Each row was made from one small tree. Brackets hold a mark, then the marks that hang from it, in alphabetical order. Every link used is in the known rows. Write each row's tree.
Known rows
(gisor ziled): [-1.152 -2.633 -0.759  2.951 -1.096  1.008 -2.201  0.662 -2.583  5.303
  1.765  0.302 -4.742 -6.012  0.608 -1.717  1.348  0.400 -0.656 -4.528]
(kodi gopo (melom gisor) ziled): [ 0.420 -6.390  4.468  1.091 -2.564 -0.917  1.820  0.245  4.462  3.729
  0.537  1.061  1.421 -5.550  0.535 -1.678  1.394  3.099  1.325 -2.865]
(kodi gopo (ziled gisor)): [-0.162 -7.478  4.024  0.639 -3.454 -0.157  1.298 -0.769  0.771  4.712
  1.057 -3.373 -1.060 -4.991 -3.766 -2.256  2.207 -0.677  1.411 -5.176]
(gisor melom): [-2.259 -2.381 -0.134  4.307 -1.528  0.831 -0.141  1.111 -1.137  5.182
  0.200  2.909 -2.163 -5.207  2.858 -0.970  1.057  1.394 -0.569 -3.395]
(tudif (kodi gopo (melom gisor) ziled)): [ 1.637 -6.185  3.437  1.665 -2.801 -1.971  3.934  1.043  2.560  3.762
  0.595  2.875  3.377 -5.719 -0.539 -1.311  0.852  3.409  1.591 -2.930]
(gopo gisor kodi): [ 2.429 -1.850 -1.578  2.064 -2.696  2.952 -0.753 -1.575 -4.300  4.494
  0.485 -0.557 -6.124 -4.703  3.126 -2.055 -0.002  1.836  0.604 -5.382]
(ziled gisor): [ 0.479 -5.084  1.221  3.417 -3.778  0.379 -0.592  0.105 -0.980  4.723
  0.785  0.239 -3.948 -4.501 -0.170 -2.207  1.446  1.417  0.395 -5.017]
(kodi gopo ziled): [-1.694 -5.304  2.957  0.530 -2.964  0.034  1.624 -0.368  1.132  4.859
  1.055 -1.458 -0.455 -5.735 -1.929 -1.949  1.622 -0.236  0.473 -4.819]
(kodi (gopo ziled) melom): [ 3.139 -2.931  1.463  0.195 -1.949  0.705  0.831 -0.731  1.513  4.064
  0.129  0.140 -2.887 -6.195 -0.170 -2.200  1.184  2.279  1.096 -3.187]
(melom (gisor ziled)): [ 0.416 -4.392 -0.249  4.094 -0.764  1.158 -1.639  1.400 -0.508  5.231
  2.095  1.945 -3.799 -5.681  2.455 -0.960  1.021  1.054 -1.074 -4.436]
(ziled gisor kodi): [ 0.800 -5.267  0.780  2.021 -4.093  1.438 -1.796 -0.076  0.235  5.256
  1.022 -0.874 -6.540 -5.432 -2.811 -2.240  2.172  0.845  2.293 -4.793]
(kodi gopo): [-0.807 -2.958  1.645  1.373 -2.447  0.035  1.446  0.085 -0.204  4.799
  0.954  0.202 -3.795 -5.586 -1.531 -1.845  1.413  0.475  0.025 -4.334]
(tudif (kodi (ziled gisor gopo))): [ 2.358 -8.273  3.353  2.571 -4.320 -1.520  1.698  0.027 -0.048  4.825
  1.309 -1.107  1.440 -5.477 -5.206 -2.061  1.987 -0.460  2.032 -5.528]
(gisor (melom tudif)): [-1.570 -1.285 -0.159  5.217 -1.423  0.927  0.292  1.708  0.061  5.709
  0.387  5.163  2.667 -4.344  1.706 -0.610  1.374  2.517 -1.725 -4.177]
(melom (tudif kodi)): [ 0.891 -1.458 -0.767  4.815 -3.723 -0.293  2.121  1.981 -1.297  5.375
  0.965  6.321  3.571 -4.464 -0.321 -1.146  0.374  3.129 -1.405 -5.517]
(melom (gisor (ziled kodi))): [ 0.712 -4.726 -0.625  2.744 -1.137  2.178 -2.890  1.205  0.494  5.725
  2.267  0.675 -6.241 -6.717 -0.213 -0.949  1.841  0.296  0.718 -4.082]
(gopo kodi ziled): [ 3.681 -2.430 -2.086  1.851 -2.321  4.086 -0.472 -0.753 -3.604  4.742
  0.763  0.365 -4.193 -5.239  1.417 -2.062  0.176  0.134 -0.423 -4.969]
(kodi gopo (melom tudif) ziled): [-0.079 -3.333  3.763  0.670 -2.746 -0.723  1.788  0.118  3.755  4.332
  0.437  1.718  5.163 -4.865 -2.193 -2.081  1.994  3.591  0.585 -3.873]
(gisor melom (ziled gopo kodi)): [-0.079 -3.490  0.200  1.934  0.808  1.555 -3.049  0.423 -0.450  6.224
  1.765 -1.812 -5.973 -7.758 -4.065 -1.012  3.623 -2.061  1.958 -2.957]
(kodi gopo melom): [ 0.201 -2.281  2.567  0.688 -2.351 -0.956  1.068 -0.081  1.352  3.684
  0.199  1.076 -3.072 -5.750 -0.840 -2.377  1.473  3.331  1.176 -2.555]

Which tree is each row?
[ 2.347 -3.300  0.077  1.792 -0.267  2.363  0.617 -1.618 -1.214  5.585
 -0.011 -1.792 -3.918 -5.899  2.931 -0.647  0.863 -0.130  0.734 -4.629]
(kodi (gopo (gisor melom) ziled))
[ 4.731 -5.687  0.634  1.753 -2.961  0.308  2.804 -0.212 -1.916  5.052
  0.954 -0.828 -1.949 -5.499 -3.441 -1.666  1.192 -0.499  0.971 -5.351]
(tudif (kodi (gopo (ziled gisor))))
[-0.302 -3.678  0.572  3.928 -4.062 -0.371  2.466  1.602 -0.073  5.379
  1.115  4.744  7.132 -4.583 -0.817 -1.215  0.520  2.445 -0.920 -5.973]
(melom (tudif (kodi ziled)))
[ 1.790 -2.756 -0.674  1.472 -0.558 -0.134  0.865 -0.477 -4.294  5.416
  1.745 -1.829 -4.685 -6.551 -0.655 -1.173  0.937  0.273  0.959 -5.206]
(tudif (kodi (gopo (gisor ziled))))
[ 1.024 -3.263 -0.041  5.954 -2.366 -0.319  1.851  2.068 -2.007  5.712
  0.468  4.860  4.670 -3.811 -0.910 -0.539  1.327  2.438 -0.628 -4.613]
(ziled (gisor (melom (tudif kodi))))
[ 1.309 -5.294  4.312  2.011 -2.463 -0.892  2.226  0.820  5.481  4.243
  0.734  3.272  6.276 -4.668 -0.414 -1.333  1.703  4.332  0.195 -3.628]
(kodi gopo (melom gisor tudif) ziled)
[ 3.198 -3.431 -0.212  1.639 -2.479  0.649  3.089  0.244 -1.820  5.172
  0.939  1.110 -1.463 -6.254 -1.724 -1.313  0.412 -0.220  0.143 -4.981]
(tudif (kodi (gopo ziled)))
[ 2.936 -2.059  0.411  1.417 -2.911  1.969 -0.307 -1.518 -0.561  4.058
 -0.018  0.783  2.824 -3.995  2.720 -2.256  0.510  4.850  1.236 -4.746]
(gopo gisor (kodi (melom tudif) ziled))
[ 1.635 -2.074 -0.793  2.355  1.683  2.292 -1.912  0.045 -4.342  5.195
  1.691 -1.491 -4.546 -6.354 -2.511 -1.305  2.698 -1.989  0.170 -3.036]
(gisor melom (ziled (gopo kodi)))
[ 3.011 -6.788  2.982  4.547 -3.477 -1.094  3.030  1.773  3.178  5.325
  1.687  4.545  7.734 -5.085 -2.321 -0.630  1.381  1.477 -0.414 -5.866]
(melom gisor (tudif (kodi (ziled gopo))))
[ 3.345 -3.705  2.081  0.252 -2.997  0.440 -2.231 -1.778  2.588  4.341
  0.172 -1.488 -7.093 -6.931 -1.165 -2.462  2.352  3.254  4.438 -3.504]
(ziled (gopo gisor) (kodi melom))
[ 1.754 -3.465  1.313  4.128 -1.528 -0.950  3.581  1.575 -1.502  5.640
  0.660  2.857  4.215 -4.255 -4.183 -0.451  2.181  1.025 -0.110 -4.313]
(ziled (gisor (melom (tudif (kodi gopo)))))
[ 1.187 -4.346  4.018  1.947 -3.157 -1.049  0.253  0.087  4.716  4.283
  0.633  2.055  5.288 -5.264 -2.521 -2.365  2.413  3.406  0.947 -4.184]
(kodi (melom tudif) (ziled gopo))
[-1.208 -1.266 -1.516  3.377  0.469  2.439 -2.904  1.570 -0.622  6.856
  1.589  1.907 -1.042 -6.088 -1.775 -0.424  2.829  0.494 -0.083 -3.784]
(gisor (melom tudif) (ziled kodi))
[ 0.085 -7.937  3.975  2.963 -2.142 -0.148 -0.045 -0.303  1.307  5.217
  0.702 -2.298  0.548 -5.299 -2.813 -1.540  3.002 -1.218  1.662 -4.330]
(kodi (ziled (gisor melom) gopo))
[ 0.046 -3.447  0.889  5.312 -2.034  0.777 -0.155  1.249 -0.237  5.651
  0.398  3.141  2.171 -3.636  0.072 -0.868  1.990  2.104 -0.913 -4.517]
(ziled (gisor (melom tudif)))
[ 2.358 -1.177  1.066  0.950  0.002  0.113 -1.059 -0.912  0.111  4.794
  0.990 -0.480 -1.248 -5.566  0.154 -1.760  1.977  3.723  0.807 -4.135]
(kodi (gopo (gisor ziled)) (melom tudif))
[ 0.604 -4.587  3.404 -0.376 -2.725 -0.517  0.936 -2.007  1.958  3.860
 -0.048 -2.363 -1.439 -5.699  1.429 -2.340  1.146  3.146  2.758 -3.987]
(kodi (gopo gisor) melom ziled)
